Each row was made from one small tree. The marks that hang from a mark follow it in brackets, in the order of their numbers. Every link used is in the known rows. Write each row's tree.
Known rows:
Z_568(Z_541(Z_338)): [+0.18 +1.37 +0.05 -0.35 +0.39 -0.61 +0.45 +2.27 +0.49 +1.62 +1.88 -0.52 +0.54 -0.43 +0.21 -0.32 +1.16 +1.79 +0.28 -0.14 -0.04 -2.04 -1.55 +0.63 -1.46 +0.95 -0.13 -0.18 -0.83 -0.30 -0.11]
Z_672(Z_338(Z_402) Z_568): [+0.21 +0.52 +0.30 -2.06 +0.19 -0.67 -1.03 +0.56 -1.80 +1.39 -1.92 -1.98 -3.74 -1.42 +0.07 +0.10 +1.83 -1.40 +1.34 -1.58 -0.50 -3.01 -3.89 -0.66 -1.90 +1.69 +0.75 -0.78 -0.46 -1.51 +0.82]
Z_568(Z_541(Z_777)): [+0.19 +1.22 -0.49 -0.58 +0.34 -0.75 +0.38 +2.28 -0.20 +1.71 +0.92 -0.85 +1.42 -0.58 -0.01 -0.36 +1.31 +1.48 +0.29 -0.08 +0.06 -0.89 -1.23 +0.53 -0.89 +1.06 -0.58 -0.76 -1.64 -0.05 -0.30]
Z_402(Z_338 Z_777): [-0.06 -0.59 -0.51 +0.83 +0.38 -1.33 +0.62 -1.34 -0.07 +0.99 +0.25 +0.74 +0.16 -1.17 -0.67 -0.46 -0.28 +1.12 -2.54 -0.21 -0.28 +5.15 +1.27 +0.88 -0.50 -1.59 +0.70 +0.24 +0.42 -0.88 +1.93]
Z_402(Z_568): [-0.70 +1.97 -1.05 +0.56 +0.48 -0.64 +0.00 +1.00 +0.11 +0.82 -0.20 +0.18 +0.45 -0.59 -0.41 -0.14 +1.50 +0.49 -1.42 -0.31 -0.41 +1.10 -1.49 +0.63 -0.66 +0.37 +0.24 +0.58 +0.25 -0.91 +0.39]
Z_338(Z_402): [+0.30 +0.77 -0.62 -1.78 +0.04 -0.68 -0.39 +1.12 -0.46 +1.59 +0.09 -0.54 -0.08 -1.18 +0.15 -0.67 +1.20 -0.16 +1.11 +0.13 +0.29 +1.83 -1.77 +0.24 -1.44 +0.08 +0.14 -0.74 +0.83 -0.15 +0.68]
Z_338(Z_402(Z_777)): [+0.42 +0.59 -0.62 -1.50 +0.01 -0.70 -0.22 +0.15 -0.59 +1.50 +0.47 -0.25 -0.33 -1.41 -0.05 -0.80 +0.37 +0.17 -0.05 +0.12 -0.04 +4.43 -1.22 +0.60 -1.28 -0.54 +0.42 -0.39 +0.82 -0.28 +1.03]
Z_402(Z_568 Z_777): [-0.52 +1.68 -0.91 +0.97 +0.42 -0.69 +0.27 -0.37 -0.09 +0.72 +0.33 +0.59 +0.09 -0.92 -0.65 -0.34 +0.33 +0.95 -3.18 -0.33 -0.90 +4.84 -0.64 +1.12 -0.51 -0.54 +0.67 +1.14 +0.30 -1.13 +0.89]
Z_777(Z_541(Z_338(Z_402) Z_568)): [+0.11 +0.69 -0.88 +0.16 +1.00 -0.14 -1.25 +4.08 +0.84 +1.51 +1.92 +0.62 +1.01 -1.21 +1.78 -0.50 +0.77 +1.72 +0.92 -0.95 +0.82 -1.19 +0.74 +2.03 -1.50 +0.05 -0.50 -1.95 +1.39 -1.75 +0.65]
Z_338(Z_402(Z_568(Z_541) Z_777)): [+0.13 +1.77 -0.73 -1.17 -0.24 -0.89 +0.03 -0.26 -0.54 +1.14 +0.54 -0.16 +1.72 -0.89 -0.24 -0.76 +0.58 +0.42 -1.21 +0.33 -0.59 +5.31 -1.06 +0.65 -0.66 -0.33 +0.61 +2.08 +0.25 -0.04 +1.09]
Z_568(Z_541): [+0.09 +0.95 -0.80 -0.12 +0.09 -0.82 +0.60 +1.87 -0.27 +1.46 +0.81 -1.09 +0.54 -0.24 -0.36 -0.28 +1.45 +1.29 -0.35 -0.02 -0.29 -1.02 -2.00 -0.05 -1.09 +1.07 -0.41 +0.72 -0.48 +0.28 -0.01]
Z_402(Z_777): [+0.04 +0.26 -0.78 +0.42 +0.44 -0.63 +0.31 +0.29 -0.28 +1.26 +0.67 -0.02 -1.73 -1.20 -0.52 -0.43 +0.17 +1.05 -1.77 -0.35 -0.41 +3.12 -1.08 +0.76 -1.17 -0.42 +0.23 -0.90 +0.45 -0.84 +0.69]
Z_402(Z_568 Z_777(Z_541(Z_338))): [-0.60 +1.67 -0.87 +1.87 +0.71 -0.34 -0.17 +0.83 +0.31 +0.79 +0.99 +1.18 +1.32 -1.04 +0.28 -0.41 +0.43 +1.56 -3.28 -0.86 -0.75 +4.69 +0.26 +1.88 -0.12 -0.86 +0.64 +0.68 +1.31 -1.84 +1.32]
Z_402(Z_338 Z_568): [-0.81 +1.16 -0.79 +0.96 +0.44 -1.38 +0.35 -0.60 +0.27 +0.56 -0.62 +0.87 +2.36 -0.56 -0.54 -0.15 +1.09 +0.58 -2.22 -0.18 -0.25 +3.07 +0.83 +0.81 -0.04 -0.83 +0.71 +1.78 +0.14 -0.98 +1.63]
Z_672(Z_568(Z_541)): [+0.16 +0.21 -0.54 -0.49 +0.27 +0.00 -0.56 +1.57 -0.90 +1.38 -0.33 -1.60 -1.83 -0.67 -0.30 +0.07 +1.98 +0.21 -0.31 -0.93 -0.62 -2.93 -1.86 -0.26 -1.55 +1.64 -0.43 +0.27 -0.71 -0.39 -0.12]
Z_672(Z_338(Z_402) Z_777): [-0.13 +1.15 +0.60 -2.15 +0.04 -0.73 -0.27 +0.24 -1.89 +1.34 -1.36 -2.13 -1.99 -1.16 -0.37 +0.18 +0.87 -0.50 -0.22 -0.73 -0.57 -2.78 -5.29 -0.31 -1.08 +1.78 +1.09 -1.39 -0.29 -1.56 +1.09]

Write each row's tree:
[-0.62 +0.85 -0.66 +1.37 +0.37 -1.42 +0.62 -2.02 +0.09 +0.44 -0.09 +1.27 +1.85 -0.87 -0.83 -0.36 -0.12 +1.03 -3.91 -0.18 -0.76 +6.85 +1.67 +1.24 +0.14 -1.73 +1.12 +2.24 +0.22 -1.18 +2.16] | Z_402(Z_338 Z_568 Z_777)
[+0.43 +1.60 +0.97 -2.19 +0.97 -0.23 -0.78 +2.37 +0.74 +2.16 +1.74 +0.57 +0.94 -1.81 +1.41 -0.77 +0.62 +1.05 +2.52 -0.32 +1.14 -0.33 +0.15 +2.17 -1.59 +0.00 +0.20 -4.56 -1.60 -1.58 +0.04] | Z_541(Z_338(Z_402) Z_777)
[+0.30 +1.39 +0.61 -1.19 +1.73 -0.19 -1.09 +4.11 +1.79 +1.89 +2.94 +1.00 -0.17 -1.60 +1.81 -0.44 -0.21 +2.51 +2.47 -0.80 +1.60 -4.37 +1.95 +3.06 -2.50 +0.64 -0.64 -5.34 -2.70 -2.42 -0.81] | Z_541(Z_338 Z_568 Z_777)
[-0.43 +2.67 -0.15 -0.01 +0.57 -0.62 +0.15 +1.63 +0.53 +1.21 +1.07 +0.20 +2.37 -0.51 +0.16 -0.28 +1.32 +1.44 -0.76 -0.22 -0.23 +0.04 -0.61 +1.31 -0.60 +0.64 +0.16 +0.39 -1.48 -0.93 +0.02] | Z_402(Z_568(Z_541(Z_338 Z_777)))
[+0.26 +1.56 +0.39 -0.82 +0.64 -0.53 +0.24 +2.66 +0.52 +1.88 +1.93 -0.34 +1.41 -0.77 +0.58 -0.42 +0.97 +2.01 +0.85 -0.24 +0.35 -1.95 -0.65 +1.26 -1.23 +0.96 -0.31 -1.70 -2.07 -0.61 -0.35] | Z_568(Z_541(Z_338 Z_777))
[+0.37 +0.44 -1.13 -0.87 +0.20 -0.55 -0.66 +1.26 -0.39 +1.42 +0.83 +0.03 +0.51 -1.40 +0.56 -0.77 +0.30 +0.65 -0.24 -0.22 +0.12 +4.01 -0.21 +1.04 -1.16 -0.63 +0.06 -0.32 +1.40 -0.64 +1.17] | Z_338(Z_402(Z_777(Z_541(Z_568))))
[+0.24 +0.42 -0.32 -0.80 +0.47 +0.05 -0.71 +1.86 -0.87 +1.56 -0.31 -1.48 -1.18 -0.91 -0.06 -0.01 +1.86 +0.37 +0.14 -0.97 -0.34 -2.98 -1.25 +0.16 -1.40 +1.59 -0.56 -0.80 -1.55 -0.60 -0.31] | Z_672(Z_568(Z_541(Z_777)))
[+0.02 +1.99 -0.78 -1.52 -0.18 -0.85 -0.16 +0.72 -0.44 +1.23 +0.18 -0.48 +2.01 -0.68 -0.04 -0.65 +1.38 +0.08 +0.02 +0.32 -0.26 +2.75 -1.61 +0.31 -0.80 +0.28 +0.32 +1.77 +0.26 +0.08 +0.73] | Z_338(Z_402(Z_568(Z_541)))
[-0.75 +0.61 -1.29 +2.39 +0.46 -1.21 +0.26 -1.02 +0.00 +0.38 -0.17 +1.51 +3.18 -0.88 -0.30 -0.39 +0.21 +1.31 -4.55 -0.60 -0.77 +7.43 +2.21 +1.54 +0.82 -1.96 +0.89 +2.52 +1.43 -1.49 +2.61] | Z_402(Z_338 Z_568 Z_777(Z_541))
[+0.48 +0.64 +0.33 -1.96 -0.16 -0.87 -0.55 -0.02 -2.01 +1.37 -1.21 -2.25 -2.74 -1.14 -0.18 -0.01 +1.30 -0.66 +0.28 -1.37 -0.98 -1.50 -3.61 -0.76 -1.56 +1.68 +0.78 +0.97 -1.01 -1.01 +0.95] | Z_672(Z_338(Z_402(Z_777)) Z_568(Z_541))
[+0.34 +0.44 -0.97 -0.79 +0.08 -0.57 -0.43 +0.83 -0.65 +1.48 +0.41 -0.08 +0.51 -1.39 +0.34 -0.82 +0.59 +0.37 -0.51 -0.17 -0.08 +4.89 -0.89 +0.76 -0.77 -0.73 +0.28 -0.24 +1.70 -0.51 +1.37] | Z_338(Z_402(Z_777(Z_541)))
[+0.10 +1.80 +0.53 -1.11 +0.58 -0.42 -0.38 +0.79 +0.65 +1.40 +1.68 +0.73 +0.30 -1.34 +0.64 -0.64 +0.33 +0.92 +0.16 -0.21 +0.11 +2.14 -0.51 +1.75 -1.50 -0.50 +0.85 -1.00 +0.07 -1.39 +0.81] | Z_541(Z_338(Z_402(Z_568 Z_777)))
[-0.57 +1.64 -0.55 +0.55 +0.32 -1.50 +0.62 -0.15 +0.19 +0.80 -0.07 +0.52 +4.27 -0.36 -0.35 -0.27 +1.09 +1.21 -2.09 +0.02 -0.28 +2.80 +1.40 +0.95 +0.26 -0.44 +0.40 +2.25 -1.39 -0.56 +1.31] | Z_402(Z_338 Z_568(Z_541(Z_777)))
[+0.05 +2.12 -0.62 -1.69 -0.06 -0.81 -0.25 +0.93 -0.39 +1.35 +0.24 -0.35 +2.44 -0.82 +0.16 -0.68 +1.32 +0.17 +0.32 +0.31 -0.07 +2.74 -1.16 +0.62 -0.70 +0.26 +0.22 +1.00 -0.38 -0.09 +0.60] | Z_338(Z_402(Z_568(Z_541(Z_777))))
[-0.45 +1.13 -0.70 +1.29 +0.08 -1.60 +0.96 -1.89 -0.03 +0.46 +0.38 +0.85 +3.13 -0.42 -0.90 -0.39 -0.01 +1.49 -4.20 +0.07 -1.03 +6.53 +1.59 +0.99 +0.31 -1.30 +0.94 +3.80 -0.41 -0.53 +2.01] | Z_402(Z_338 Z_568(Z_541) Z_777)
[-0.25 -0.03 +0.13 -0.07 +0.79 +1.22 -1.56 +2.14 -1.17 +1.28 -0.54 -1.41 -1.76 -1.20 +0.33 +0.42 +1.52 +0.36 -1.88 -1.63 -0.70 -4.67 -2.13 +0.81 -0.93 +1.74 -0.05 -2.07 +0.46 -2.19 +0.50] | Z_672(Z_568 Z_777(Z_541(Z_338)))
[-0.12 +0.10 +0.20 -0.69 +0.64 +1.19 -1.72 +1.94 -1.30 +1.34 -0.61 -1.46 -1.36 -1.28 +0.46 +0.28 +1.48 +0.10 -1.49 -1.46 -0.63 -3.90 -2.11 +0.86 -0.90 +1.60 +0.07 -1.81 +0.57 -2.03 +0.66] | Z_672(Z_568 Z_777(Z_541(Z_338(Z_402))))
[+0.46 +1.22 +0.33 -1.82 +1.03 -0.38 -1.09 +3.07 +1.47 +1.61 +2.78 +0.62 -0.61 -1.34 +1.57 -0.56 -0.10 +1.65 +2.47 -0.36 +1.21 -2.82 +0.77 +2.17 -2.88 +0.42 -0.18 -2.60 -0.70 -1.61 -0.09] | Z_541(Z_338(Z_402) Z_568)
[-0.49 +2.50 -0.36 +0.32 +0.39 -0.69 +0.30 +1.37 +0.48 +0.97 +0.99 +0.07 +1.72 -0.27 -0.07 -0.18 +1.38 +1.28 -1.25 -0.18 -0.50 +0.11 -1.22 +0.94 -0.73 +0.67 +0.27 +1.51 -0.64 -0.69 +0.21] | Z_402(Z_568(Z_541(Z_338)))
[+0.15 +2.27 +0.90 -1.94 +0.97 -0.28 -0.81 +2.04 +0.83 +1.89 +1.55 +0.85 +1.78 -1.66 +1.32 -0.72 +0.71 +1.01 +1.81 -0.31 +0.89 +0.37 +0.32 +2.36 -1.26 -0.07 +0.42 -3.50 -1.71 -1.75 +0.14] | Z_541(Z_338(Z_402(Z_568)) Z_777)
[-0.18 +1.58 -0.39 -0.69 +0.13 -1.40 -0.12 +0.23 -1.14 +1.09 -0.93 -0.65 -0.74 -1.20 +0.10 -0.26 +0.95 -0.20 -0.44 -0.96 -0.54 +2.01 -3.15 +0.12 -0.78 +0.33 +1.15 +0.33 +0.62 -1.52 +1.58] | Z_672(Z_338(Z_402(Z_568 Z_777(Z_541))))
[+0.50 +1.68 +0.48 -1.66 +0.42 -0.56 +0.01 +2.32 +0.33 +1.97 +1.94 -0.37 +2.04 -0.92 +0.76 -0.63 +1.02 +1.61 +1.40 +0.01 +0.43 -0.82 -0.62 +1.26 -1.23 +0.73 -0.17 -1.37 -1.95 -0.39 -0.12] | Z_568(Z_541(Z_338(Z_402) Z_777))
[-0.42 +0.17 +0.17 -0.37 +0.52 +0.30 -1.29 +1.40 -2.46 +1.11 -2.38 -2.53 -3.39 -1.17 -0.08 +0.77 +1.75 -0.57 -1.71 -2.29 -1.18 -5.94 -4.69 -0.31 -0.76 +2.55 +0.56 -1.46 +0.18 -2.61 +1.03] | Z_672(Z_338 Z_568 Z_777(Z_541))
[+0.14 +0.77 +0.39 -1.25 +0.39 -0.71 -0.50 +1.36 -1.63 +1.53 -1.33 -2.20 -2.71 -1.01 -0.02 +0.31 +1.89 -0.19 +0.67 -1.74 -0.65 -4.91 -3.42 -0.53 -1.47 +2.38 +0.24 -0.84 -2.18 -1.46 +0.14] | Z_672(Z_338 Z_568(Z_541(Z_777)))
[-0.47 +2.41 -0.77 +0.19 +0.38 -0.78 +0.24 +1.45 +0.01 +1.07 +0.35 -0.18 +2.34 -0.38 -0.25 -0.24 +1.48 +1.13 -1.19 -0.13 -0.44 +0.90 -0.95 +0.81 -0.33 +0.76 -0.03 +1.09 -1.20 -0.50 +0.05] | Z_402(Z_568(Z_541(Z_777)))
